Known rows, with every way that one mark hangs from another
{Y {L {G {P M} S}} W}: [ 1.17 -2.65 -2.09 -2.28  4.13  2.30 -5.05 -2.31  2.57 -2.10  1.33 -3.17
  0.90  0.58  4.97  0.23 -4.78  1.60 -0.87  1.30 -0.73  0.26 -2.11]
{G F {Y W}}: [-2.03  0.35 -3.72  2.36  0.48  3.86 -0.29 -4.25 -0.53 -2.01 -2.14 -0.62
  5.10 -0.13  2.10 -0.69 -3.28 -1.08 -1.77 -1.31  2.91 -1.64 -0.69]
{M {G L P S {Y W}} H}: [ 3.05  0.21  1.63  3.21  1.58  2.84 -1.50 -0.64 -1.11 -5.15 -1.49 -3.21
  1.26 -2.59  2.32  1.47 -0.82  1.42 -2.60  0.81 -1.56  0.24  0.56]
{M {G F L P S Y} H}: [ 3.94  2.89  2.74  7.86  0.80  2.25 -0.84  0.11 -1.26 -5.27  0.94 -4.08
  2.07 -3.20  2.33  2.98  0.54 -3.50 -1.26  0.60 -0.20  0.09  2.46]
{G F H L {P M} S Y}: [ 1.23  2.05  2.61  7.55 -2.90  3.25 -1.01 -1.05 -0.01 -7.49  4.58 -3.88
  1.50  2.20  3.30  2.53  2.63 -7.58  2.14  1.06  3.69 -0.95  4.27]
{D {G H L {P M}}}: [ 0.06  0.19  2.37  0.45 -1.03  4.31 -0.80 -2.44  1.59 -4.31 -0.24 -0.81
  3.07  0.10  3.72 -0.24 -1.50 -2.13  0.95 -3.35  1.52  2.01 -0.50]
{M {G F L P S}}: [ 1.81  2.79 -0.87  4.20  0.21  2.34 -2.42 -1.34  0.70 -4.32  0.73 -4.28
  2.45 -2.82  1.95  0.64 -2.35 -1.89 -1.31  0.30 -0.73  0.47  0.95]
{M {G L S {Y W}} H}: [ 3.50  0.51  1.25  2.24  1.66  2.39 -1.48 -0.35 -1.48 -3.16 -3.22 -1.48
  1.41 -3.91  3.68  1.04 -1.24  3.25 -4.20 -0.31 -0.93 -0.36 -1.44]
{Y {G F} W}: [-2.19 -1.74 -4.68 -2.50  2.60  3.38 -0.81 -5.07  0.50  1.37 -3.17 -0.24
  4.95 -2.43  1.65  0.44 -7.32  1.16 -1.73 -1.08  1.92 -1.09 -2.54]
{G F}: [-0.67  1.59 -2.50  1.81  0.26  2.69 -1.54 -3.33 -0.58 -1.73 -1.29 -0.62
  6.47 -2.63  1.98 -1.61 -4.63 -1.45 -0.73 -3.12  2.21 -0.42 -2.08]
{D {G S}}: [-1.91  1.27 -0.58 -0.26  0.10  2.94  0.37 -2.40 -0.81 -1.48 -4.04 -0.59
  3.73 -3.30  2.07 -3.02 -4.05  2.20 -1.97 -1.96  1.09  1.13 -3.76]
{F {G L S {Y {W M}}}}: [-0.23  1.64 -1.80  0.31 -0.64  3.08 -1.59 -1.60  1.31 -2.34  1.08  1.20
  1.20  0.39  3.22 -1.52 -4.24  0.14  0.44 -0.51 -0.47  0.89 -2.18]
{M {G F L P S} H}: [ 4.50  1.77  1.81  4.59  1.18  1.89 -2.21 -0.06 -0.84 -4.16  0.67 -4.19
  3.02 -4.29  2.19  2.70 -1.28 -1.87 -1.46 -0.27 -0.86  0.51  0.72]
{W M Y}: [-0.35  5.12 -1.48  2.17 -1.03  2.30 -1.70 -3.26 -1.55 -1.56 -0.40  2.01
  6.14 -1.16  1.96 -4.77 -4.36 -1.54  2.39 -5.25  1.34  0.52 -2.63]
{Y {G S}}: [-1.26  0.44 -1.14 -0.74  1.29  2.28 -1.02 -3.03 -0.72 -0.82 -2.55 -0.87
  3.63 -4.71  2.03 -1.11 -6.25  2.23 -0.89 -0.50  0.99  0.27 -3.38]
{F {G P Y}}: [-1.76  1.13 -1.05  3.13  1.83  3.75 -0.43 -4.05 -0.09 -3.67  0.81 -0.55
  3.21 -1.67  0.67 -1.13 -5.54 -0.48  0.81 -1.66  0.35  2.64 -2.22]
{L {G F P Y}}: [-0.69  2.06 -1.10  4.91  2.91  3.15 -0.56 -3.22 -0.17 -3.54  0.44 -2.29
  4.25 -1.94  2.22  0.79 -3.42 -3.12  0.01 -1.71  0.53  0.96  0.45]
{F {G H P Y}}: [-1.41  0.73  1.37  2.90  0.48  3.57  0.07 -3.28 -1.79 -4.84  1.39 -0.05
  3.37 -1.02 -0.01 -0.23 -2.51 -1.48  1.27 -1.54  1.49  2.91 -1.20]
{M {G F P S {Y L}} H}: [ 3.44  1.47  1.76  6.14  2.62  1.57 -1.94 -0.09 -1.29 -3.58  1.34 -4.20
  2.49 -2.32  2.22  2.15 -0.21 -2.99 -1.33  1.83  0.47  0.32  1.60]
{W {M {G F H P}} Y}: [ 0.29  5.40  1.36  5.29 -1.32  1.83 -0.80 -2.66 -2.41 -2.35  2.05 -0.82
  6.10 -0.43  0.06 -1.01 -0.35 -5.29  2.87 -3.18  2.05  1.16  0.48]
{G F H P {Y {W M}}}: [-2.30  1.09 -0.10  2.69 -2.09  3.41 -0.03 -2.90 -0.47 -4.49  1.85 -1.12
  6.42  3.61  0.44 -0.74 -0.41 -5.62  2.44 -0.46  3.95 -0.91  2.00]
{D {G F L P S {Y W}}}: [-1.59  0.25 -2.42  2.99 -0.35  4.86  1.60 -2.55  1.32 -4.80 -0.90 -3.05
  0.36  1.59  1.36  0.49 -0.72 -3.03 -1.73  1.37  0.88 -0.29  3.06]
{W {G P} {M H} Y}: [ 1.37  5.18  0.03  3.30  1.40  1.33 -0.44 -2.74 -1.52 -1.94 -0.12  2.29
  4.84 -1.11 -0.28 -2.36 -2.63 -1.95  4.35 -5.88 -0.53  2.88 -2.27]
{P {G L S} {M H}}: [ 4.49  0.27  1.96  2.88  2.53  2.07 -2.42 -1.09  0.19 -1.78  1.12 -1.96
  2.05 -3.15  5.83  2.97 -2.02  0.58 -0.80 -2.62  0.65  1.08 -2.22]

Rows
[ 3.72  4.51  3.81  7.54 -0.68  1.68 -1.41  0.73 -0.07 -4.31  2.63 -3.11
  3.63 -1.70  3.11  1.69  0.21 -5.11  1.39 -0.05 -0.04  0.24  2.23]
{W {M {G F L P S Y} H}}
[-1.11  1.06  0.96  2.00  0.54  3.29  0.18 -3.03 -2.15 -2.97 -0.40  1.76
  3.88 -2.58  1.31 -0.75 -2.92  0.06 -0.19 -2.75  2.09  2.38 -3.10]
{F {G H Y}}
[ 0.80  0.72 -0.63  2.57  1.94  2.73 -1.53 -4.19 -0.14 -1.43  3.50 -1.30
  1.92  1.22  2.28  2.40 -2.07 -6.44  2.82 -0.84  3.43  0.73  2.24]
{W {Y {G F H {P M}} L}}
[-1.86 -0.72 -0.26 -0.22 -0.51  5.58  1.47 -2.84  0.24 -5.84 -2.84 -0.44
  1.88  1.47  1.16 -0.91 -0.34 -0.75 -1.46 -1.71  0.99  1.44  1.72]
{D {G H L P {Y W}}}
[ 1.01  4.28 -2.94  0.57  0.24  2.36 -3.26 -2.27 -0.26 -1.34  0.42  2.50
  4.74  0.29  2.62 -5.08 -4.49 -2.08  2.02 -4.45  0.79  1.06 -1.62]
{W M {Y L}}
[ 5.07  5.71  2.35  6.88 -0.24  1.08 -1.96 -0.27 -1.76 -3.32  2.96 -2.32
  3.11 -2.11  1.87  1.18  0.15 -5.24  1.90 -1.69 -0.80  0.67  1.88]
{W {M {G F L P S} H} Y}
[ 2.35 -0.44  1.48  1.94  2.08  1.34 -3.83 -0.96  0.63 -3.61  4.32 -3.85
  1.93  0.32  4.11  2.93 -0.60 -4.32  0.95  1.10  1.88  0.61  0.84]
{Y {L {G F H {P M} S}}}
[ 1.56  1.53  0.20  3.34 -2.35  2.82 -1.57 -0.77 -1.04 -7.50  2.50 -3.32
  2.92 -0.08  0.71  1.20  0.92 -4.95  0.58  0.45  1.88 -0.07  3.56]
{G F H L P S}
[ 4.26  0.39  0.52  3.82  3.46  2.85 -2.11 -2.20  1.08 -0.35  1.59 -1.35
  4.03 -2.60  5.70  4.23 -2.99 -2.45 -0.56 -4.24  1.67  0.73 -1.31]
{P {G F L} {M H}}
[-0.40 -1.19 -4.04  0.21  3.96  3.65 -1.18 -2.60  0.40 -1.57 -1.05 -1.54
  0.47  0.44  2.85 -0.36 -2.89  2.33 -3.01  0.61  1.03  0.48 -0.73]
{P {G S {Y L W}}}
[ 2.05  1.52 -1.29  4.30  1.44  2.74 -2.05 -2.34  2.02 -1.28  2.64 -2.85
  1.66 -1.17  5.21  2.57 -2.45 -2.48 -0.37 -1.50  1.97 -0.13 -0.23]
{P {G F L S} M}
[ 0.04  2.25 -3.00  3.56  0.66  3.35 -0.19 -1.77  1.72 -1.81  1.65 -1.37
  1.96  1.83  3.20  0.63 -1.44 -2.92 -0.16 -0.43  1.60 -0.59  1.42]
{P {G F L S {Y {W M}}}}
[ 3.07 -1.22  1.84  1.72  3.17  1.72 -3.34 -1.21 -0.11 -0.46 -1.17 -2.13
  1.65 -1.63  5.88  1.39 -1.75  2.26 -2.81  1.06  0.99 -0.72 -2.90]
{P {M {G S {Y L W}} H}}
[-0.22 -0.83 -3.90 -1.04  1.62  1.98 -1.42 -1.89  0.51 -3.50  0.31 -1.42
  1.05  2.14 -1.02  0.49 -0.03 -1.51  0.20  1.20  1.52  0.83  1.11]
{Y L {W {G F H P S}}}
[ 2.17  4.80  0.36  5.96  0.70  2.29 -0.26 -0.92  1.43 -3.55  1.27  0.92
  4.08  0.22  1.72  0.51 -0.94 -6.00  3.96 -3.75  0.14  1.69  1.50]
{W {G F L P Y} {M H}}
[ 0.87  0.53 -2.31 -0.07  1.69  3.85 -2.64 -2.88  1.60 -4.02  1.01 -0.23
  2.35 -2.37  1.55 -1.00 -6.53 -0.02  0.25 -2.81 -1.67  3.14 -1.75]
{F {G L P}}
[ 0.43  3.44  1.21  7.40 -1.43  2.42 -0.13 -1.57  1.16 -5.72  3.23 -2.04
 -0.10  2.08  2.23  2.55  2.92 -6.40  3.10 -0.21  2.79  0.64  2.85]
{W {G F H L {P M} S Y}}
[ 1.75  0.98  3.54  8.44 -0.09  1.95 -0.84 -2.03 -1.49 -4.71  3.56 -4.23
  3.75 -0.12  3.33  2.93  0.30 -5.50  1.82  1.01  3.54 -1.33  1.23]
{G F {P {M H}} S Y}
[ 1.35 -0.15 -2.52 -1.58  4.69  2.93 -4.14 -2.09  1.46 -2.85 -0.53 -1.12
  3.43 -2.41  3.03 -1.53 -6.28  0.96 -0.80 -2.30 -1.88  2.47 -1.68]
{Y {L {G P}}}
